What can hang from each mark:
Y: L N
L: J R Z
B: R
Z: L
P: Q R
R: B L
J: K L
Q: B P
N: Y

Each row was made from one small tree. The marks that hang from a mark follow it in brackets, in alphabetical order. Every link used is in the known rows. Write each row's tree.
Known rows:
P{Q{B} R{L{J{K} Z}}}: [ 0.012 -0.533 -0.606 -0.932 -2.991  1.931  1.899 -2.521  7.206 -1.301
 -2.944 -1.992  2.058  1.086 -1.461  0.820  0.153 -0.818  3.398 -0.772
 -3.161 -0.483]
Y{L{J R{B} Z}}: [ 1.517 -0.528 -0.784  0.298 -2.434 -1.293  2.056 -1.739  0.774  2.229
  4.582 -4.154 -0.041  3.723 -2.948 -0.772 -0.184 -0.870  0.580 -0.090
 -0.365 -1.689]
Y{L N}: [-2.761  1.362  7.190  1.605  4.717 -5.136  0.566  1.835 -1.228  0.237
  2.280  2.317 -1.295 -3.207 -0.530 -0.793  0.102  2.481 -3.935  0.917
  2.066  2.699]
J{L}: [-1.085 -0.150  0.001 -0.258  2.632 -1.262 -2.251  0.917 -5.126  1.105
 -3.826  4.228 -2.089 -1.533  3.281 -0.298 -0.598 -1.106 -2.918  0.737
  1.818  3.230]
B{R}: [-0.398 -0.200 -1.708 -0.371  3.727 -0.147 -1.709  2.564 -4.781 -0.467
  1.218  5.648 -1.158  1.527  4.516  2.258 -1.133 -1.354 -1.455  2.031
  0.935  3.627]
Y{L{R{B} Z} N}: [ 0.543  0.454  5.547  0.209  1.116 -3.771  1.271  2.081  1.541  1.933
  5.361 -3.625 -0.531 -1.793 -2.178 -1.914 -0.174  1.598 -0.425 -0.683
  0.946  0.281]
R{B L{J}}: [ 1.476  1.035 -1.640 -0.817 -2.132  4.033 -1.823 -0.089 -2.053 -0.154
 -0.532 -2.033  0.627  0.762  1.666  0.722  0.997 -1.905 -0.035 -0.571
  1.693 -2.879]
J{K L{R}}: [-1.166 -0.217  1.121 -0.389  1.806 -1.720 -3.632  2.920  0.057 -1.942
 -3.468  4.919 -2.441 -3.118  1.124 -0.461  0.866  0.878 -3.489 -1.622
  0.711  1.664]
J{K L}: [-1.828 -0.345 -0.502 -0.418  2.507 -0.428 -3.712  1.921 -1.855 -2.287
 -4.143  5.443 -3.045 -3.538  2.341  1.187 -0.789  0.538 -4.168 -1.234
  1.613  1.735]
Q{B{R}}: [-1.798 -0.139 -2.968 -2.004  5.239 -1.229 -1.727  1.542 -3.079  1.009
  1.320  4.057 -0.927  1.208  2.937  0.858 -0.279 -2.788 -1.184  2.319
 -0.789  2.223]
N{Y}: [-2.490  0.098  0.686  0.795  1.709 -0.079  0.685  1.393 -5.322 -0.708
 -0.534  3.409  0.244 -2.340  1.260 -1.672  0.934 -0.056  0.393  1.952
  1.068 -1.357]
Y{L{J R Z} N}: [-2.675  0.243  3.436  1.327  0.214 -4.362  3.225 -1.312  3.671  1.623
  2.468 -2.195 -0.994 -0.117 -6.053 -0.317  0.428  4.247 -0.325  0.116
 -0.925  1.266]
P{Q R{B L{J Z}}}: [ 4.659 -0.404  0.119 -0.023 -5.715  4.383  2.099 -1.782  1.711  0.954
 -0.474 -4.676  3.253  2.819  1.120  0.651 -0.840 -2.748  5.031  0.509
 -0.676  0.781]
Z{L}: [-0.145 -0.171 -0.428  1.051  3.276 -3.983 -0.795  1.026 -6.544 -0.010
 -1.397  2.799 -0.356 -0.825  3.955 -0.289 -1.482 -0.017 -1.295  0.080
  2.870  3.943]
J{K L{Z}}: [-1.907 -1.877 -2.100 -0.717  0.514 -0.157 -1.880  1.110 -0.320 -1.465
 -3.986  2.853 -3.416 -2.101  2.145  1.640 -2.347  0.966 -1.447 -1.716
  1.306  1.211]
P{Q{B} R{L{J}}}: [ 0.781  1.166  1.736 -0.470 -0.895  0.887  0.773 -2.658  2.249  1.660
 -2.798 -0.356  3.060  1.624 -0.521 -1.194  1.850 -2.910  1.978  1.912
 -2.582  1.842]
Q{B{R} P}: [-0.483 -0.528 -3.168 -1.201  7.223 -1.387 -1.601  0.292 -2.038  2.357
  0.155  2.966 -0.372  0.709  1.902 -2.104  0.014 -1.144 -2.044  2.514
 -2.337  0.883]
N{Y{L{J{K} R}}}: [-2.322  0.718  2.447  2.649  0.429 -0.934  1.572 -0.511  1.933 -1.830
  0.050  1.916  0.389 -2.958 -5.914 -0.021  1.675  2.531 -1.359  0.113
 -1.402 -4.815]
P{Q R{B L{J}}}: [ 4.998  1.121  2.107  0.021 -3.985  4.194 -0.030 -0.755  0.322  0.381
 -0.807 -2.065  3.657  1.305  1.397 -0.036  0.499 -2.861  2.201  1.116
 -0.274  1.036]
P{R}: [-0.787  0.373  2.162 -0.464  0.917 -1.669 -1.038  0.724 -2.463 -0.238
  0.499  2.635  1.387  1.217  4.863 -2.484 -0.250 -2.354 -0.285  1.549
  0.268  3.986]
R{B L{J Z}}: [ 1.531 -0.582 -3.546 -1.171 -3.630  4.150  0.453 -0.912 -0.715  0.439
  0.026 -4.646 -0.251  2.330  1.694  1.124 -0.357 -1.479  2.585 -1.233
  1.228 -3.302]
Z{L{J R}}: [ 0.208 -0.073 -1.587  0.930  0.587 -3.342 -0.568 -1.195 -2.833  0.810
 -1.264  1.047  0.282  0.570 -0.516 -0.256  0.299  1.387 -0.473 -0.499
  0.594  2.802]
N{Y{L{J Z}}}: [-2.472 -0.788 -0.042  2.320 -0.804 -0.330  4.919 -3.676 -2.148  2.079
  0.128 -1.621  0.329  0.258 -3.535  1.035 -1.088  1.174  2.416  2.021
 -0.572 -3.252]
J{K}: [-2.103 -0.196 -0.778 -0.407  1.973 -1.201 -2.296  2.522 -1.432 -4.385
  0.424  4.923 -2.282 -1.426  2.512 -0.193  0.384  0.897 -3.254 -1.048
  1.511  0.232]

Write each row's tree:
[-0.752  1.085  0.131 -0.812  1.723  0.966  0.118 -4.212  2.932  2.910
 -3.826 -3.244  3.153  0.778  0.529 -4.302  1.861 -1.683  0.478  0.948
 -3.366 -1.354]  Q{B P{R{L{J}}}}
[ 0.792 -0.944 -4.806 -1.501 -3.779  1.900 -1.230  0.231  3.391 -2.573
  3.099 -2.541 -1.394  0.978 -2.852 -0.034  0.200  0.521  0.981 -2.627
 -0.769 -3.700]  L{J{K} R{B} Z}
[-2.458 -1.442 -5.225 -0.862 -2.085  0.848 -0.103 -1.471  1.904 -3.385
  0.157  0.677 -2.757  1.524 -1.372  1.914 -1.031  2.219 -0.027 -1.349
 -0.449 -1.651]  L{J{K} Z}
[-2.101  0.884  2.811  2.621  0.238 -1.728  3.115 -1.648 -1.543  1.869
  0.479  0.814  1.173 -0.528 -4.980 -1.049  2.038  1.159 -0.119  2.198
 -1.203 -2.585]  N{Y{L{J R}}}
[ 1.618 -0.509 -1.549 -1.335 -1.595  2.349 -0.366  2.082 -2.450  0.136
  0.512 -3.280 -0.217  1.597  5.180 -0.144 -0.433 -2.408  1.932 -0.903
  2.680 -1.612]  R{B L{Z}}
[-2.514  0.201  5.997  1.192  2.502 -6.081  2.656  1.624  1.988  1.173
  3.083 -0.862 -1.199 -1.065 -2.207 -1.583  0.231  3.395 -0.737 -0.025
  0.713  2.573]  Y{L{R Z} N}
[-2.585  0.638  2.095  2.624  0.815 -0.617  2.918 -2.670 -3.604  1.156
 -0.207  0.970  0.939 -1.387 -3.347  0.302  0.258  0.979 -0.298  2.649
 -0.220 -2.992]  N{Y{L{J}}}
[ 0.794 -0.531 -4.296 -1.321 -4.004  5.083 -1.088 -0.137  2.686 -2.938
 -0.716 -3.576 -1.212  0.127  0.671  2.513 -0.731 -0.123  1.458 -3.159
  1.061 -5.351]  R{B L{J{K} Z}}
[ 0.823  1.230  4.253 -0.876  1.246 -1.192  0.729  0.481  0.856  1.027
 -2.137  1.308  3.158  1.056  3.063 -2.684  1.709 -3.666  1.573  1.898
 -1.224  3.473]  P{Q{B} R{L}}
[-0.503  0.469  2.839  0.206 -1.191 -0.912  0.232  0.040  6.587 -1.081
  4.268 -3.884 -1.267 -2.959 -6.701  0.367 -0.395  3.884 -0.825 -2.502
 -0.676 -3.112]  Y{L{J{K} R{B} Z} N}
[-1.339 -1.130 -4.125 -0.608 -2.553 -1.348  1.320 -1.283  0.606  0.348
  1.362 -0.587 -1.313  3.882 -2.177 -0.762  1.028  1.006  1.868  0.169
 -1.162  0.790]  L{J R Z}
[ 2.180  0.360  0.658 -1.489  0.641 -0.176 -3.289  2.288 -3.479  1.756
 -0.694  1.421 -0.942 -1.638  2.056 -2.115  0.400 -2.408 -2.096 -0.145
  1.438  1.252]  J{L{R{B}}}
[-2.492  1.751  8.311  1.353  4.097 -6.417  0.452  2.559  0.300  0.561
  2.997  2.110 -0.768 -3.055 -2.016 -2.395  1.474  2.780 -3.415  0.588
  0.906  2.783]  Y{L{R} N}
[-0.310 -0.058 -2.079  1.152  0.158 -2.373 -2.088 -0.206  0.547 -2.502
 -1.651  1.983 -0.437 -1.684 -1.493  0.842 -0.021  2.735 -1.684 -2.617
  0.328  0.555]  Z{L{J{K} R}}
[ 4.611  0.524  2.635 -0.151 -1.219  0.664 -0.601  1.383 -2.853 -0.114
  2.765  0.795  2.794  0.277  3.034 -2.470 -0.443 -3.581  0.978  1.879
  0.334  3.889]  P{Q R{B}}
[-3.189  1.562  4.872  1.580  1.712 -3.617 -0.456  0.417  5.545 -2.445
  1.832  1.419 -1.374 -4.089 -6.444  0.425  1.502  5.487 -4.207 -1.458
 -0.848 -0.503]  Y{L{J{K} R} N}
[-0.038  0.238 -2.521  0.410  0.444  3.590 -1.072  0.370 -2.063  0.103
 -2.483  2.461  0.103  2.009  3.198  4.772 -0.173 -0.812 -0.162  1.199
  0.160  0.771]  B{R{L{J}}}
[ 1.337 -0.778 -4.260 -1.877 -3.751  1.224  0.258 -0.798  0.184  0.703
  3.658 -3.462 -0.378  3.256 -1.860 -1.398  0.325 -0.777  2.436 -0.622
 -0.648 -1.426]  L{J R{B} Z}
[-0.332  0.170 -2.902  0.615  0.497  4.443 -2.443  1.390  1.342 -3.238
 -2.782  3.546 -0.726 -0.397  2.108  6.018 -0.364  0.916 -1.073 -1.050
  0.065 -1.114]  B{R{L{J{K}}}}
[ 0.011  0.475  3.280  0.547 -0.998 -1.904  2.097 -0.985  3.238  1.928
  4.745 -5.157 -0.675 -0.947 -5.820 -0.584 -0.040  2.367  0.173 -0.578
 -0.212 -1.166]  Y{L{J R{B} Z} N}
[-0.549 -1.101 -4.709  0.404 -1.062  4.531 -0.283  0.596  3.176 -2.534
 -2.639  0.782 -1.194  1.383  1.840  6.685 -1.923  1.443  1.372 -1.616
 -0.367 -1.609]  B{R{L{J{K} Z}}}
[ 3.175  0.413 -0.026 -0.029  1.471 -2.757 -2.063  2.409 -4.861  0.763
  1.926 -0.107  0.791 -1.078  2.704 -2.363 -0.225 -1.397 -0.262 -1.137
  2.655  1.561]  Z{L{R{B}}}
[-2.069 -0.469  0.952  2.332 -1.493 -1.678  5.278 -2.567 -0.103  2.336
  0.797 -2.008  0.909  1.117 -5.033 -0.418  0.411  1.555  2.883  1.785
 -1.543 -2.903]  N{Y{L{J R Z}}}
[ 3.310  0.300  1.618 -1.049  1.127  0.672 -1.825 -0.232 -2.283  1.143
  1.551 -1.988  2.788 -0.443  3.854 -5.545 -0.465 -2.452 -0.714  0.910
 -0.491  0.369]  Q{P{R{B}}}
[ 3.762 -0.531 -1.207 -0.716 -3.282  4.435  0.975 -3.571  2.332  2.406
 -1.784 -7.510  2.989  2.089  2.293 -2.628 -1.070 -1.505  3.382 -0.683
 -1.553 -2.536]  Q{P{R{B L{J Z}}}}
[ 4.327 -0.453 -0.259  0.241 -6.049  5.440  0.787 -0.752  4.980 -2.285
 -1.084 -3.942  2.172  0.858  0.164  1.817 -1.239 -1.127  3.982 -1.774
 -0.888 -1.166]  P{Q R{B L{J{K} Z}}}
[ 1.323  0.288 -2.260 -0.295  1.787  2.462  0.542 -0.600  0.061  1.202
 -2.262  2.502  0.824  2.194 -0.646  3.704  1.206 -1.970  0.690  2.568
 -2.188  1.729]  P{Q{B{R{L{J}}}}}
[ 1.500 -1.306 -1.729 -1.695 -1.161  1.100 -2.809  2.535  1.388 -0.795
 -0.817 -0.569 -2.497 -2.286  0.920 -0.101 -1.272 -0.683 -0.585 -2.923
  0.832 -0.979]  J{K L{R{B} Z}}
[-0.111 -1.056 -4.677  0.047 -0.985  3.671  0.940 -0.527 -0.537  1.001
 -2.206 -0.284 -0.275  3.830  3.034  5.272 -1.750 -0.183  2.714  0.572
  0.030  0.491]  B{R{L{J Z}}}
